Each row comes from the steps of one path. Every step used is in the known rows, and no mark comes twice. Write the path behind each row, first mark first.
In the rows, zero is written as 128.
Known rows:
z-w-m-h-v: [176 200 126  88 159 133 164 123 167 113 126 169 125 181 116 130 134  84
 128 140 131  95 136 183 116 164  43]
z-w-m-h: [160 194 121 103 154 142 171 127 149 113 120 154 138 190 117 120 161  70
 116 140 129 109 126 169 122 136  45]
v-w-z-h-m-q: [166 226 135  73 135 134 166 111 167 131  99 164 114 167 129 113 137  55
 110 137 150  73 103 161 113 113 154]
r-q-m-n: [154 145 108 102 154 123 130 135 143 108  81 129 124 191 142 147 130  48
 107 125 148 142 108 147 116 155  51]
q-r-e-m-n: [161 111 104 124 168 132 141 138 139 112  77  58 105 179 148 121 113  86
 107 148 159 154 103 128 110 158  90]
r-q-m-h-v: [177 167 131  93 174 123 136 128 168  93  96 183 121 185 119 143 109  72
 120 132 127 101 123 169 112 171  37]
h-v: [172 139 134  88 161 123 148 119 150 112 135 156 113 169 143 138 112 121
 124 136 147 103 100 141 111 147  96]
v-h-m-e: [168 161 118 118 153 129 150  85 155 104 153 130 130 171 126 131 132  71
 111 146 145 122  82 144 117 114 137]
z-w: [161 160 147 101 146 132 156 119 131 131 135 165 133 173 136 120 157  85
 119 138 149 117  98 128 118 119  91]
z-h-v-w-m: [182 219 125  69 164 132 175 150 174 150  94 135  94 186 131 132 143  75
 126 140 151  71 126 195 116 175  87]
e-r: [158 127 129 108 154 135 152 122 116 110 116 143 123 167 153 136 147 108
 115 146 136 123  85 136 112  98 111]
m-e-r: [167 118 125 128 158 129 145 101 121 103 121 142 130 168 145 130 150 102
 104 148 129 142  87 167 110  73 140]
m-n: [153 140 105 114 152 131 154 128 137 107 116 109 121 172 148 135 135  98
 108 132 152 151  95 139 114 133  82]
w-z-h-v: [155 192 117  66 157 120 157 129 163 129 109 157  93 161 152 133  87 107
 125 143 154 100 123 158 109 118 137]
r-q-m: [157 138 131  93 159 124 132 130 139 115  93 157 129 198 136 141 131  54
 111 130 142 110 104 136 119 139  68]
m-q-r: [178 124 143 113 155 130 159 103 153 104  99 107 118 185 142 125 147  98
 109 134 149 108 108 145 114 111 107]
r-q-m-w-z-h-v: [157 200 124  42 160 124 128 134 177 151  60 151  99 188 136 140 107  60
 125 128 150  84 165 180 116 159  98]
q-m-h-v-w: [186 194 143  91 170 135 163 127 174  94 114 163 127 180 129 125 138 102
 127 133 127 100 129 193 113 171  15]
z-h-v-w: [185 206 148  80 167 130 172 144 167 147 102 157  94 165 134 125 144  93
 127 141 154  85 107 173 111 161 104]
w-z-h: [141 186 112  82 153 128 164 134 144 129 101 139 106 170 153 124 116  91
 113 143 153 116 113 143 115  91 138]
z-w-m: [157 172 125  88 144 134 160 124 137 134 125 143 133 194 133 127 156  69
 118 137 146 103 118 149 123 131  75]
w-m-e: [162 137 103 112 156 127 154 109 144 109 124 114 133 200 132 129 138  79
  99 137 135 124 109 180 119 106 111]
h-v-w-z: [175 196 121  68 150 130 159 111 155 119 134 165 104 163 129 126 108 117
 127 140 144 102 110 146 111 135 105]
e-r-q-m: [158 132 132  96 157 128 128 127 122 112  82 162 127 188 145 148 141  59
 115 140 132 114  98 146 114 120  83]
q-r: [172 133 131 114 164 131 158 118 145 109 118 109 109 182 150 141 141 110
 118 143 152 128 101 136 116 122  94]
z-h-v-w-m-q-r-e: [200 199 144  82 171 130 178 140 194 142  56 106  79 196 121 114 139  72
 121 145 160  72 159 225 114 167  99]

Write each row's path:
[193 172 118  98 158 132 154 106 149 117 116 143 114 179 124 137 145  91
 117 148 125 106 114 212 110 131 111] => h-v-w-m-e-r
[203 168 139  86 165 132 168 118 181 118  83 108  94 200 115 117 131  88
 121 140 152  82 149 204 116 168  81] => h-v-w-m-q-r-e
[181 138 143 109 148 128 148  90 163  97 119 127 119 181 143 139 136  83
 112 138 151  96  95 142 113 128 124] => h-m-q-r
[146 155 114  65 149 139 122 114 129 126  71 144 126 192 137 138 138  66
 116 134 130 113 141 155 119 113  93] => e-r-q-m-w-z
[155 129 124 117 177 140 155 143 133 100  94 122 132 178 121  95 117  85
 104 148 131 119  95 131 114 144  78] => r-e-m-h
[183 134 129 113 189 132 148 132 165  96  91 112 102 172 126 117  91 106
 121 155 138 115 117 152 106 176  74] => q-r-e-m-h-v
[166 164 122 110 146 127 154 105 141 127 129 143 140 194 125 123 157  60
 107 139 138 123 120 180 121 106 104] => z-w-m-e
[157 180 134  95 154 128 155 131 156 129 119 156 112 171 152 140 134  70
 116 144 155  96  84 144 114 135 132] => z-h-m
[179 151 139 111 158 133 160  95 170 100 109 102 108 180 124 118 129  73
 120 150 164 103 114 143 118 132 122] => v-h-m-q-r-e
[159 235 122  74 143 134 165 123 159 136 117 165 104 165 137 128 129  67
 119 147 153  94  97 148 114 122 141] => v-w-z-h-m
[169 135 128 102 181 132 146 139 151 100 100 139 119 169 119 105  88 101
 116 148 132 105 105 146 108 172  77] => r-e-m-h-v
[161 190 116  82 145 138 167 115 136 119 128 149 118 172 131 115 134 100
 116 140 142 116 101 132 117 107 105] => v-w-z
[186 180 134  95 172 141 159 132 156 113 109 145 123 165 111 109 130  90
 120 141 125  84  88 143 108 188  63] => e-m-h-v-w
[150 107 133  88 169 145 139 138 129 142  86  89 131 191 127  95 140  88
 106 136 147 105 114 126 120 159  98] => r-e-m-w
[197 212 120  91 166 126 152 133 161 153  65 166  89 178 106 141 149  31
 115 151 132  88 114 220 110 148 140] => z-h-v-w-m-e-r-q
[159 140 136  76 161 136 129 127 146 135  81 133 134 206 128 134 159  57
 111 121 142 103 131 152 124 158  57] => r-q-m-w
[148 166 121  52 169 133 139 144 160 158  65 108  97 173 134 101  89  90
 120 143 154  88 148 155 112 160 138] => r-e-m-w-z-h-v
[170 157 134  94 171 128 149 123 170  81 117 156 130 183 146 136 111 110
 124 132 128 109 130 182 112 154  28] => q-m-h-v
[173 127 123 104 160 131 163 120 158 105  80  87 110 209 131 117 133  82
 107 140 153 105 140 180 120 124  93] => w-m-q-r-e
[134 160 116  66 165 142 147 148 142 158  58  91 111 183 136  91 114  75
 108 143 154 102 139 142 118 130 139] => r-e-m-w-z-h
[169 139 102 114 157 126 135 112 126 118  89 147 121 192 115 144 144  43
 100 147 124 121  98 175 115 104 133] => w-m-e-r-q
[154 138 108 107 151 127 126 133 126 105  70 136 121 181 149 155 139  55
 110 136 138 146 104 156 111 135  67] => e-r-q-m-n
[179 218 115  82 159 138 171 115 166  97 129 174 110 159 113 117 111 116
 125 142 127 107 120 165 110 138  74] => m-h-v-w-z
[146 193 104  65 142 146 152  92 158 125 138 112 123 174 126 126 130  83
 124 139 153 101 124 125 124 132 119] => v-h-m-w-z
[173 166 120 112 147 127 135 107 124 136  97 175 128 188 107 137 163  26
 107 148 127 120 105 176 116 105 127] => z-w-m-e-r-q
[180 161 135 107 149 133 159  84 170  99 119 100 115 177 132 133 141  71
 120 143 158  92 100 132 117 133 117] => v-h-m-q-r
